Each row was made from one walk, in order. Every step used is in the known rows, and no mark comes twice. Write each row's walk.
Known rows:
kavas -> pamumes -> tadi:   5   7  -7 -15  -7   9  11 -14  22  29  -3   5   0  -1  -4   9 -18   4   5  17   2  16   3   1  14
gimak -> kavas:  13  -1  -3  -6   3   2 -12 -11   0   2  -1   9  -4   6   2   2  10   7   0   1   2  -1  10   3  -4
pamumes -> gimak -> kavas -> bulem -> kozi:   3 -12   5   8  11   2 -12   0 -18 -21   0   1   7   1  -6  -3   9  -9  -6 -14   1   3   3   4 -18
pamumes -> tadi -> punimu:  10 -22  -5   1  -2   0  -1   9  10  31   3   3   2  22  -5   7 -12  15  -4  -8  -1  23 -16  -8   5
tadi -> pamumes:   2  19  16 -12   4  -6  -2  -7   6   5   3 -29  -4   0   6 -17   8   6 -20   6  24  19 -13   7  -6
gimak -> pamumes:  -6   5 -13  -2  -6  -7   5   9   5   8   7  -2   0   0   2  11  -2  -1   9  18   2  -3 -11  -5  15
dedo -> kavas:  -4   1  10   5  -3  -9  -8 -10   0   9  -6   1  -4  11   1  -8   5   5  -8  -2  11   9   0   6  -8
gimak -> pamumes -> tadi -> punimu:   1 -12 -12   3  -9  -2   8  20  10  19   1   0   1  13  -7  14 -15   5  12   2  -7   0 -21 -16  20
pamumes -> tadi:  -3 -16   1 -16   1   1   4   8  17  21  -4  -6  -1   6  -3  12  -7  13  -5  -1   7  29 -10   2   5
pamumes -> dedo -> kavas:  -5   1   2   2  11   0  14  -6   3  -2   5  15 -13  -4  11  -4   7   8  12   3 -18 -13  11   6  -5
dedo -> kavas -> pamumes -> gimak:   1  13  12   7  -5  -5   2 -20   4   7  -6   5  -1   4  -5 -13  -7  -7  -2   0   2  -7   8   0   0
pamumes -> kavas:  -7   7  -5  -1  10 -11   3  -8  -4  -1  11  12  -3   5  10  -5  15  10  -2  10  -6  -5   8  12 -11
pamumes -> gimak -> kavas:   6   1   9  -2  10  -6  -4  -5  -3 -13   7   1   1   1  -3 -10   7  -8  -5 -10  -5 -14   6  -3  -2
tadi -> pamumes -> gimak:   0  19  26  -8   9 -10   3  -3   3  -7   7 -33  -1  -3   1 -26   7  -4 -22  -6  17   6 -13   2  -5
pamumes -> redel -> gimak:  -8   0   1   0  -3 -10   4  13   0 -11  16  -8  11  -5  -5  -1   2 -11 -12 -12  -3 -13  -1 -10   8
gimak -> kavas -> pamumes -> redel:  18  14  -3  -6  -3   5  -1 -20   8   0   0  11   0  -1  -6  -1  -1  -4   4   1  -6 -18  18  -4   5
kavas -> pamumes:   5  21 -12  -8  -7   4   4 -25  11  25   7   9   2  -3   3   3  -8   0   3  28   6   8   9   5  10
tadi -> pamumes -> dedo:   1  19  14 -11  13   0  13  -4   7  -3   7 -18 -11  -9  12 -17   9   7  -6   5   4   1  -5   7  -5
gimak -> pamumes -> dedo -> kavas -> bulem -> kozi: -13  -7 -12  14   2   5  11  13  -8 -10  -2   9  -5  -5   2  12  -3   0  23   8 -14 -13  -5   0  -2
dedo -> kavas -> bulem:   0 -12  11   4  -4  -2 -15  -2 -13   2 -17  -2   0   6  -1   2   9   4  -6 -13  19  29   1  11 -23
gimak -> pamumes -> dedo -> kavas:  -8   4  -8   4   1  -2  18   9   5  -4   3   8 -10  -5   5   6  -2   0  24  10 -19 -25  -2  -6  12
redel -> gimak -> pamumes: -12  -9 -15   5  -9  -3   1  21  -3  -3   2   4   4  -4   2  12  -6  -6  10   8  -8 -11  -6 -10  20
redel -> gimak:  -9 -10 -10   1  -4  -3  -6  10  -5   2   5   5   5  -1   6   6   0  -1  -2   6  -2   4   0  -1   8
tadi -> pamumes -> dedo -> kavas -> bulem -> kozi:  -5   7  17   4  12   5   5  -2  -7 -13  -6 -17  -9  -6   7 -16   8   7  -7  -5   8   9  -7  12 -22
redel -> gimak -> pamumes -> tadi -> punimu:  -6 -21 -14   8 -10   1   3  28   1   5  -2   6   4   5  -3  15 -16  -2  12  -3 -15  -8 -12 -17  23

Write each row's walk:
 -5 -12  -2  10  -1   0  -6  14 -14 -24   5  -2  13  -4 -10   4   3 -11  -9 -21  -4 -11   2  -5  -7 | pamumes -> redel -> gimak -> kavas -> bulem -> kozi
  6  -4 -10   2  -7   8  -6  -2  -2  -2  -6  18   2  -3   1   6  -6  -4   9   3 -12 -15  15  -5  12 | redel -> gimak -> kavas -> pamumes
 -1  -2   2   0  -2  -7   1  10  -1 -18  10  -3   8  -4  -8  -1   3 -11  -8 -19  -9 -23   5 -11   7 | pamumes -> redel -> gimak -> kavas
 -9 -11  -2  11  13   8   6  -1 -12 -10  -2  15  -7  -5   8   3   8   7  11  -1 -12   3   8  13 -22 | pamumes -> dedo -> kavas -> bulem -> kozi
-12 -13 -14   7  -6  -1   2  25 -12 -14  -4   9   3  -6   3  13   0  -5  14   0 -13 -12   0  -5   8 | redel -> gimak -> pamumes -> kavas -> bulem
 -9 -17   4  18  -1   2 -20  -3 -22  -3 -16   1   4   9  -3   3   6   5  -9  -8  20  32  -4  17 -32 | dedo -> kavas -> bulem -> kozi
  1  18  -7  -4 -10   1  10 -11  10   7  10   5   9 -10  -6   0 -12 -13   1  10  -5 -14  10  -7  16 | kavas -> pamumes -> redel -> gimak
 10  10  27  -9   9  -2  -4  -1  -4 -17  -5 -29  -3  -5  -2 -21  10  -5 -17 -17  15   7  -6   2 -13 | tadi -> pamumes -> gimak -> kavas -> bulem
  8 -19  -9   7   5  13 -25  -4 -21 -10 -12  10   4   5  -2  13  10   6  -1  -5  10  22   6  14 -28 | gimak -> kavas -> bulem -> kozi
  1  13   5   4  -9  -2  -1 -22   6  16  -9   7  -3   6  -2  -7  -6   1   0   7   7   2   8   4   0 | dedo -> kavas -> pamumes
 19  11  -7  -7  -3   8  -6 -24   7   9  -4  16  -4   1   0   2  -1   2   8  11  -3  -8  18   1   4 | gimak -> kavas -> pamumes
-10 -23 -14  11   4  10 -23   3 -29  -1  -3   0  13   2   1  17   9   5  -9   6  25  51  -9  23 -36 | kavas -> bulem -> kozi
  2 -13  -7   2  -3   3 -11   6  -6  -7  -4  13   1  -1   3   6   2   0   3  -3  -9  -9  10  -4   7 | redel -> gimak -> kavas
  8  17  27  -8   9  -5  -1  -6   3 -14   1 -28  -4  -2  -1 -26   8  -4 -18 -12  12  -4  -7   0  -5 | tadi -> pamumes -> gimak -> kavas
  3  15  22  -6   1  -6   2   6   4 -17   2 -30   1  -6  -4 -20   5  -6 -19 -18   9 -10  -7  -6   0 | tadi -> pamumes -> redel -> gimak -> kavas
-13 -10 -11  10  -4   1  11  21  -3 -11  -1  12  -3  -8   4   9  -6  -5  20   2 -23 -26   1 -10  18 | redel -> gimak -> pamumes -> dedo -> kavas
 18  11  -9  -6   3  13   4 -22   8   3  -2  23  -9  -5   3   2  -1   3  18  11 -17 -20  24   1   5 | gimak -> kavas -> pamumes -> dedo
 -7  -9  -9  -9  -6  -1  11  19  15  12  -3  -6  -1   2  -5  18 -12   4  12   7  -1   4 -17 -10  19 | gimak -> pamumes -> tadi
 14   3 -12  -3  -9   8   7 -13  17  37   2  12   3   9  -5   6 -21   6   6  12  -4  11  -1  -6  14 | kavas -> pamumes -> tadi -> punimu
 -2  16  21  -7   1  -9   5   7   4 -12   7 -34   3  -7  -2 -20   4  -7 -22 -13  13  -3 -12  -5   1 | tadi -> pamumes -> redel -> gimak
